Each row was made from one walk, in order. Every step used is in the known rows, and no mark comes twice. Write each row's walk.
In the rows, zero is written as 128.
Known rows
votup-kodup-zovit: [149 126 127 151 106 117 124 163 114 143 119 133  94 115 127 114 145  97
 140 120  92 148  83 190 164 137 112 109 123 131 120  51 159  88 114 128
 131 124 152 114 134 120 164 169  84 117 124 147 119 134 124 133 133 162
 158 143 151 129 195 106 152 168 141 155 117 105 180 158 121 127 140]
bunit-kodup-votup-lela: [151 101 125 145  98 115 144 147 117 145 137 151  97 110 107 130 136 104
 134 155 120 159  81 186 167 124  85 115 117 153 111 142 146  93  86  91
 112  83 168 125 137  93 146 108 137 119 128 149 169 163 117 146 138 108
 175 140 160 143 126 119 174 157 185 147 136 132 139 199 114 139 131]
sesi-tuto: [129 114 134 153  95 102 118 163 119 139 116 157 117 117 123 135 155  93
 108 149 134 126 105 161 173 147 132  91 106 128  87 108 155  82 125 124
 104 103 186 124 153 116 149 158  79 115 137 161 114 133 116 156 135 104
 150 131 143 134 170 121 187 147 168 154 126 102 155 135 120 109 138]
lela-votup-kodup-bunit-tuto: [133  88 149 141 102 129 165 160 108 123 120 145  99 138 111 123 136 103
  71 122 149 141  90 185 163 178 102 142 181 142 112  70 169  95  84 135
 148  69 174 146 129 121 134 136  91 127 118 142 142 150 110 143 134 150
 184 123 146 139 143 116 152 162 128 143 118 146 112 111 109 126  78]
sesi-lela: [144  99 122 155  90 117 136 155 113 156 103 147 114 121 114 130 177  91
 113 124  56 110  92 165 166 115 101  99 118 136  44 108 153 103 105 131
 117 112 188 134 149 110 133 136  87 132 131 152 105 145 137 132 135 141
 173 136 139 151 161 123 181 150 155 172 124 100 124 165 117 116 135]
tuto-sesi: [115 102 125 151  85 122 131 135 108 161 104 142 115 118 125 117 155  94
 141 123  88 120 115 161 171 149 123  76 127 121  44 131 147  65 108 153
 118 141 173 118 122  99 133 151 110 118 120 164 123 142 134 149 151 143
 181 133 128 155 175 124 167 135 172 151 115  83 154 127 121 117 144]
tekir-lela-votup-kodup-bunit-tuto: [141  57 134 135  94 140 162 173 115 113 142 144 103 134  88 118 136 107
  81 121 203 142 103 176 160 181 107 139 211 133  97  58 179  72  86 140
 133  70 179 142 143 101 121 137  76 134 115 119 151 146 120 148 132 139
 204 123 138 148 123 125 164 163 128 143 110 145 136  94 110 138  80]
tuto-sesi-kodup: [118 115 129 157  87 116 115 149 106 159 107 124 121 119 121 123 164  94
 125 121  72 113 127 154 169 146 107  64 104 118  55 102 146  92 138 149
 122 136 188 120 126 106 129 151 104 117 126 158 114 148 136 137 147 172
 175 128 101 153 160 133 164 143 149 147 116  97 122 142 120  93 143]
lela-votup-tuto: [114  99 127 154 103 123 145 154 108 141 119 172 105 111 104 119 155 101
 120 149  96 130 104 154 172 150 116 100 152 129 107 127 166  84 100 122
 128  70 164 144 138 116 109 139 103 131 129 153 116 146 120 163 145 129
 153 123 125 133 164 113 165 156 160 142 117 133 163 125 122 125 116]
tekir-lela-votup-kodup: [137  80 135 132 101 127 132 167 114 134 129 155 117 114  84 121 148 110
 112 121 117 133  98 169 157 175 104 116 192 108 118  86 170  86  84 124
 123  83 174 137 153  98 129 143  93 128 120 135 134 141 107 153 134 148
 179 139 122 148 151 117 170 163 128 152  93 133 166 118 118 140 101]
votup-tuto-sesi-kodup-bunit: [111 115 136 163  81 119 142 147 118 150 132 123 114 123 125 113 157  84
  77 150 148 104 124 158 184 157  87  73 141 133  43  85 155  77 159 172
 141 128 161 111 137 121 104 130 102 113 138 164 110 154 152 145 155 157
 189  90  91 143 124 127 163 147 149 140 126 116  99 129 124  85 137]
kodup-zovit-tuto-sesi: [132 133 111 161  76 141 129 133 103 159 108 133 102 111 149 117 161  86
 161 135  94 142  90 177 177 152 125  84 154 124  97 112 145  49 144 139
 139 149 156 110 117  99 154 174 112  99 137 170 115 139 158 128 134 122
 196 136 124 139 187 111 170 136 154 148 140  75 172 131 119 115 132]
tekir-lela-votup-kodup-zovit-tuto: [153 108 119 139  91 147 134 165 111 135 139 146  94 106 106 126 154 103
 129 132 130 155  74 180 167 161 106 120 210 104 158  68 168  82 127 115
 152  92 156 133 146  92 143 176 105 108 133 140 127 134 127 130 119 133
 198 140 129 136 166 106 167 171 120 143 124 126 186 129 118 137  95]
votup-kodup-bunit-tuto: [151  94 140 153  98 119 153 160 123 119 128 131 100 139 115 123 141  84
  95 112 152 138  98 182 167 153 105 130 153 155  80  51 166  93  87 139
 143  96 169 129 139 116 150 143  89 118 123 138 133 144 124 134 136 144
 183 125 156 140 153 119 156 157 141 164 120 128 127 135 120 120 110]
votup-tuto: [132 109 120 158  96 114 139 148 117 153 119 159 105 110 111 122 165  93
 132 136 110 125 102 160 178 135 125  84 131 137  79 119 162  70 109 134
 129  99 156 127 149 117 126 146 103 115 136 151 116 143 127 158 145 117
 165 124 125 138 177 112 171 149 172 157 110 120 165 152 137 113 145]
lela-votup-kodup: [137 101 148 146 106 117 144 162 109 141 113 155 113 117 104 123 144 106
 108 128  81 135  91 175 158 166  93 110 132 111 127  69 161  99  74 125
 128  87 176 153 132 109 141 153  96 125 118 149 136 148 100 143 139 153
 163 139 137 142 173 115 152 164 139 141  96 133 148 136 117 130 104]
bunit-kodup-zovit: [139 131 112 142  87 113 126 148 113 172 115 112  93 116 122 118 148 109
 173 157  86 160  76 167 169 141 118 127 122 176  96 167 156  78 108 114
 105 109 165 108 121 110 134 158  90 115 114 138 130 144 126 143 139 128
 146 142 169 125 153  98 171 155 154 165 135 100 184 179 111 135 140]
tuto-sesi-kodup-bunit: [113 117 131 150  77 128 135 141 120 160 118 111 122 131 128 119 152  91
  91 139 119 119 121 157 168 147  87  67 127 127  46  73 149  69 145 169
 125 137 186 122 132 104 120 138  98 115 123 161 122 154 141 131 151 158
 209 105  99 147 130 126 164 146 135 136 132 104  95 131 112  98 129]
tekir-lela-votup-tuto-sesi: [101  75 117 145  83 133 143 150 103 138 138 163 121 111  91 104 166 110
 120 150 155 111 126 163 177 179 111  85 211 113  71 164 171  39 120 147
 133  99 156 125 138 102  84 123  98 133 132 155 117 143 140 170 149 140
 176 114  86 154 139 128 183 146 162 152  96 111 169  85 121 119 120]
tekir-lela-votup-tuto-sesi-kodup: [105  85 125 142  84 127 128 154 101 143 138 155 124 110  87 114 171 109
 102 150 128 101 134 148 174 180  93  81 191 107  70 127 167  69 143 150
 146 103 177 124 138 108  75 127  91 122 137 145 114 152 142 163 147 172
 173 112  72 159 123 138 176 157 147 142 101 129 130 102 120  99 118]
votup-tuto-sesi-kodup: [110 118 134 162  91 112 122 155 110 156 118 140 117 113 115 116 170  93
 102 138  89 104 128 163 179 162 104  67 126 128  52 108 156  85 151 154
 140 121 171 105 127 123 113 148 104 108 140 158 106 150 148 153 151 160
 161 109  98 150 155 130 172 148 155 154 107 111 122 143 130  83 157]
votup-tuto-sesi-lela-tekir: [118  88 118 166 102 109 153 144  97 133  97 169 110 117 110 129 178 100
 124 102 119  76 106 178 176 129 116  79 160 132  48 133 168 113 154 143
 146 105 163  99 140 110 117 125  88 136 142 169  83 146 172 162 162 140
 139 117 107 162 138 123 200 147 169 188 111  90 106 107 123 105 133]
kodup-bunit-tuto: [134  94 116 150  84 128 151 154 118 132 119 140 102 142 121 116 149  88
 111 129 166 147  97 163 167 135 127 120 146 166  61  91 161  72  97 141
 121  91 185 126 131 109 131 140  93 124 119 136 135 145 136 144 136 130
 174 127 155 139 147 119 168 146 157 158 143 119 123 134 115 119 109]
votup-lela: [145  92 130 161  93 123 142 139 116 138 122 149 115 108 113 123 155 102
 114 109  89 144  99 180 167 136 118  93 104 137  87  79 151  86  91 122
 125  99 173 136 138  91 151 124 128 129 131 157 133 149 151 153 142 118
 179 149 138 142 167 118 174 155 178 139 112 120 139 168 123 116 124]
zovit-tuto-sesi-kodup: [136 132 133 160  79 134 118 143 116 164 104 131 117 115 131 132 172  78
 123 111  74 112 109 165 174 163  93  58 134 109  56  88 142  94 143 134
 154 129 188 120 120  94 146 164 129  92 143 172 123 154 151 127 141 143
 202 125 101 156 179 133 169 145 135 149 121 112 110 156 126  90 144]
tuto-sesi-kodup-votup: [118 114 122 147  85 125 117 154 106 145 117 143 105 124 123 126 154  95
 129 146 112 111 113 157 164 128  75  80 121 115  74 110 139  80 140 129
 125 134 172 122 120 106 131 139 114 108 133 159 139 153 115 142 143 163
 169 116 105 157 146 145 167 147 160 133 144 112 110 143 115 113 157]
tekir-lela-votup: [122  67 111 135  83 130 138 162 109 144 120 162 123 117  86 115 154 115
 137 143 111 135 104 144 160 155 119 100 173 116  92 132 169  74  92 123
 102  75 181 142 143  84 101 130  97 135 116 133 141 140 111 156 137 131
 182 141 122 152 157 123 180 151 149 143 110 127 179 119 114 136 106]
tekir-lela-votup-tuto: [118  71 111 142  89 129 145 154 111 134 140 177 114 108  81 115 157 107
 123 164 132 133 109 151 173 151 121 102 200 126  94 140 176  67 108 129
 120  73 162 142 155  99  92 130  98 133 132 139 124 140 123 170 144 126
 169 120 106 146 140 121 177 160 162 146 103 143 175 119 125 126 116]
kodup-bunit: [129  93 123 150  81 125 148 151 123 147 123 124 111 130 128 119 142  92
 102 140 119 144  97 153 169 129 112  88 128 143  70  77 155  65 109 142
 111 110 176 139 149  96 129 136 103 126 118 149 145 144 115 143 144 117
 200 121 141 138 151 110 162 142 147 148 140 110 129 144 117 122 127]
zovit-kodup-votup-tuto-sesi: [103 117 102 160  91 133 149 133 123 140 120 175 108 126 115 109 153  79
 122 152 138 113 117 172 183 111  99  81 123 132  80 160 142  59 128 103
 146 120 163 102 123 126 120 124 111 126 136 169 136 142 119 169 149 110
 149 107  99 154 173 130 175 128 194 150 145 121 126 140 130 101 155]

Which walk is each row?
[ 97  94 129 155  97 129 144 143  99 149 113 165 110 113 113 112 155 102
 115 154  97 116 122 169 181 172 107  85 172 127  80 153 163  55 110 151
 142 106 158 127 112 117 100 133  96 125 131 168 121 152 137 160 157 141
 170 116 108 146 151 122 166 137 167 142 110 107 147  97 121 114 115]
lela-votup-tuto-sesi
[145  87 120 153  95 124 140 150 108 125 131 162  98 116 115 127 142 103
 131 132 129 148  88 182 164 114  89 103 113 134 119  78 146  91  98 103
 123  95 162 135 145  89 156 117 135 125 132 157 156 149 122 148 139 109
 173 137 134 145 154 129 170 156 192 126 140 128 128 168 118 130 131]
kodup-votup-lela
[147 107 107 134  88 106 127 151 120 157 122 146  97 118 115 126 140 103
 163 174 121 142  87 165 162 108  83 114 116 154  86 180 148  87  91  91
  97  93 175 121 128 103 130 128 122 112 119 141 165 152  81 152 140 108
 152 129 151 148 145 121 176 149 176 154 143 124 155 193 113 146 149]
bunit-kodup-votup
[119  90 134 153  96 119 155 162 105 145 115 179 103 110 110 129 174  98
  90 157  76 114  94 164 175 134  88 114 165 137  85 150 168 105 103 119
 138  68 172 136 145 128 106 121  86 136 142 158 105 150 141 146 140 141
 149 115 112 143 141 120 175 163 158 157 120 132 123 139 117 115 106]
sesi-lela-votup-tuto
[120  90 118 149  79 131 151 147 107 131 112 132 105 143 132 108 149  94
 102 121 166 126 121 172 168 162 126 111 166 166  41 112 159  48 106 161
 132 124 176 118 120 107 125 135 101 127 116 154 132 146 145 140 147 146
 203 118 131 152 138 126 168 126 157 164 134  92 118 102 114 110 111]
kodup-bunit-tuto-sesi
[124  83 124 152  76 134 155 144 104 134 113 131 106 147 131 115 171  86
  90 118 144 101 109 175 170 142 112 115 178 166   4 124 158  78 118 160
 141 127 177 105 127 114 118 119  83 137 129 158 120 151 167 121 143 159
 185 113 125 155 115 127 178 129 143 176 145  93  87 109 111 102 110]
kodup-bunit-tuto-sesi-lela
[150 141 136 158  97 136 129 154 104 149 115 133  96 111 141 131 178  80
 121 112  65 115  83 206 174 160  86 108 173 119  87  74 150 108 149 142
 175 153 149  93 131 112 168 157 102 107 151 174  91 141 164  98 127 149
 191 128 117 144 170 111 175 151 129 179 133  77 129 147 119 104 127]
votup-kodup-zovit-tuto-sesi-lela
[133  92 131 155 102 117 136 146  93 124 120 164 106 121 109 139 146 114
 129  93 129 111 105 189 161 124  96  79 128 114 111  61 147 119 158 114
 134 100 169 112 124  84 151 123 135 129 135 169 139 158 149 166 152 156
 149 129 100 171 129 146 178 157 177 115 127 119  83 131 110 109 117]
tuto-sesi-kodup-votup-lela-tekir
[144  99 145 152  97 119 148 157 136 144 125 123 108 129 120 122 141  86
  87 129 135 133  94 178 166 146  94  92 131 133  90  48 156 102 105 146
 121 107 167 125 152 109 148 137  98 119 124 150 136 143 100 136 143 135
 193 119 141 138 158 112 156 157 138 166 116 114 125 147 123 125 126]
votup-kodup-bunit
[129 110 109 139  84 120 126 157  96 128 114 142 102 133 115 123 151  93
 143 126 157 111 111 165 167 137 103 112 162 147  61 125 151  94 136 123
 132 118 181 111 107 120 126 140  99 115 129 146 138 151 134 144 135 169
 165 126 118 163 142 151 166 139 167 135 142 119 103 131 111 109 132]
bunit-tuto-sesi-kodup-votup
[135  79 128 151 100 111 142 163 100 144  90 166 115 118 105 138 174 101
 138  91  82 100  85 178 161 102 115  83 132 135  64 102 162 134 121 120
 123  90 186 126 146  92 142 144  89 136 130 151 105 143 143 142 147 136
 136 143 133 161 154 119 196 159 151 179 115 105 101 142 114 124 112]
sesi-lela-tekir
[121 110 138 146 105 126 141 154  89 147 113 138  99 116 123 119 160 110
 102 121  65 110  97 196 162 177  81 129 171 124 105 108 159  96 131 146
 149 142 153 111 122 126 131 140  61 136 128 161  89 149 143 116 137 194
 168 137 128 138 137 117 162 159 126 154 125  80 144 102  96 121  97]
tuto-sesi-lela-votup-kodup-zovit
[108 103 117 156  72 146 167 136 121 151 107 132 120 150 132 108 147  80
  97 100 141 123 125 177 177 132 132 109 154 164  36 119 151  53 107 131
 143 117 193 112 115 125 119 135  78 133 110 161 129 148 152 151 147 131
 192 118 116 156 155 124 166 118 157 176 142 104  96 114 117  90 112]
zovit-kodup-bunit-tuto-sesi
[129 113 125 153  87 117 122 151  97 147 103 132 117 132 110 119 167  92
 133 106 104 109 129 165 166 156 119  99 151 146  40 100 152  85 122 137
 134 117 194 119 110 123 124 147  94 108 122 144 126 149 153 152 144 175
 157 136 122 159 152 139 169 140 154 153 115 116 123 128 116  89 127]
bunit-tuto-sesi-kodup
[116 101 124 164  89 113 138 147 105 148 113 159 111 111 113 119 182  87
  92 132 102  83 115 169 182 144  99  84 155 136  20 154 156  84 129 157
 148 138 163 107 136 122 110 124 101 127 147 168  83 147 159 139 147 142
 158 114 109 152 137 126 185 138 171 178 112  91 117 137 127  94 141]
votup-tuto-sesi-lela
[126 130 116 154  80 141 119 150 110 144 120 139 105 117 137 136 162  79
 145 151  98 117  89 165 169 132  71  78 140 102  90 102 134  85 152 119
 147 125 183 116 117  91 142 150 144  89 142 167 138 153 112 128 134 128
 209 114 101 160 170 142 173 144 157 131 151 120 105 156 120 110 149]
zovit-tuto-sesi-kodup-votup
[122  87 108 152 103 116 150 153  95 128 108 183  90 123 111 133 171 103
 123 128 152  77  96 182 170 108  95  89 176 126  69 145 161 106 156 128
 148 101 146  94 140 110 124 122  96 136 146 168 110 147 139 154 154 132
 130  97 105 161 125 134 192 143 179 164 130 100  87 112 116 121 138]
kodup-votup-tuto-sesi-lela-tekir
[139  96 138 151  92 126 153 151 112 127 125 121 104 140 124 111 142  91
  81 110 171 120 120 192 168 178 106 115 178 145  63  72 161  81 102 164
 150 125 167 113 125 118 141 139 103 119 119 154 135 144 138 132 147 163
 192 121 138 151 141 122 159 135 145 170 116  95 120  96 118 113 117]
votup-kodup-bunit-tuto-sesi
[115 105 110 152  91 124 134 151 110 135 127 166  92 116 118 114 152  94
 139 163 143 111 109 160 177 133  95  81 153 126  84 160 150  57 124 133
 134 123 143 104 132 111 117 128 120 118 137 168 131 146 122 159 145 128
 157 104 111 149 153 129 171 136 190 145 137 108 148 123 125 123 163]
kodup-votup-tuto-sesi
[136 104 149 160 102 138 145 154 109 149 107 163 109 112 122 136 183  91
  83 116  55 103  87 196 165 182  62  96 184  93  89 104 151 113 104 133
 175 109 174 126 125 101 146 136 109 111 147 179 111 155 146 108 131 138
 212 121 112 159 160 123 167 150 118 170 108 109 102 132 116 107 100]
zovit-tuto-sesi-lela-votup-kodup
[135 103 127 150  91 121 132 153  96 115 136 151 105 128 113 127 148  96
 113 109 158 119 114 191 168 150  93 113 133 144  78  93 149  88 128 119
 152 110 174 110 120 113 142 122 131 118 132 154 147 160 155 149 137 163
 172 131 118 163 120 151 167 153 183 125 136 136  89 144 112 102 118]
bunit-tuto-sesi-kodup-votup-lela
[121  85 120 160  98 120 147 146  95 154  85 161 119 123 116 133 171 103
 136  91  80  86 105 182 165 129 124  74 151 128  39 117 161 116 134 143
 127 119 181 106 131  96 135 139  93 144 124 165  96 146 154 145 155 145
 152 132 120 171 145 121 194 137 156 182 114  77 101 109 110 112 123]
tuto-sesi-lela-tekir
[147  84 120 151 108 121 153 150 102 115 115 171  96 122 101 138 139 114
 144  96 141 128  74 190 162  95 114  89 127 133 125  85 157 114 121  98
 128  69 162 134 142  77 164 130 129 132 129 157 158 147 127 169 146 110
 155 140 140 156 151 130 186 160 186 128 138 132 121 143 115 142 113]
kodup-votup-lela-tekir
[140 118 135 163  83 142 126 144 107 132 132 148 111 112 130 140 161  81
 118 118 118 129  88 188 173 146  68  78 127 108 104  75 137  99 154 118
 166 123 167 126 128  84 161 134 156  95 152 176 139 159 155 127 135 121
 213 124  92 159 144 141 174 151 164 111 138 132  88 175 122  97 134]
zovit-tuto-sesi-kodup-votup-lela
[104 114 136 155  96 116 135 147 100 151 120 145 116 111 108 125 158 104
 100 150  88 107 123 158 178 175  88  78 155 121  84 130 160  80 132 145
 144 101 173 122 114 123 101 137  90 120 136 160 108 159 142 158 153 173
 154 111  82 150 135 131 158 152 148 133 114 131 116 114 118  94 115]
lela-votup-tuto-sesi-kodup
[118 104 132 160  78 143 147 146 100 155 100 166 114 114 134 134 180  95
 104 137  49 105  91 176 168 158  73  95 180 111  66 131 152  90 118 130
 153 108 184 132 118  93 129 140 107 119 145 180 116 156 157 118 133 126
 206 126 108 161 152 127 180 132 138 160 134  95 110 117 111 105 102]
zovit-tuto-sesi-lela-votup
[113  92 123 168  73 144 168 144 116 148 100 153 122 151 131 113 172  75
  72  94 126 102 116 182 173 122 117 120 160 168  18 126 152  80 119 132
 151 128 201  99 123 126 122 118  62 141 125 166 119 150 169 132 141 135
 180 117 117 160 139 130 181 121 152 192 151 107  73 132 110  80 108]
zovit-kodup-bunit-tuto-sesi-lela
[143  80 132 162 105 117 153 148 101 132 111 172 117 114 102 136 151 113
 137  72  97 133  95 194 168 128 138  80 116 129 102  72 163 116 109 114
 123  78 174 130 136  84 162 135 122 136 119 154 131 148 161 174 148 122
 163 151 141 152 161 119 183 163 172 141 100 122 129 138 121 123 114]
votup-lela-tekir
[125  98 108 155  85 124 137 146 101 133 104 143 111 129 121 108 159  98
 140 112 126 117 125 169 172 164 138  99 158 149  45 143 157  61  90 146
 136 128 177 115 104 112 124 154  97 119 118 152 123 144 149 150 140 147
 165 140 137 156 172 126 169 125 170 166 119  89 150 106 119 116 129]
bunit-tuto-sesi
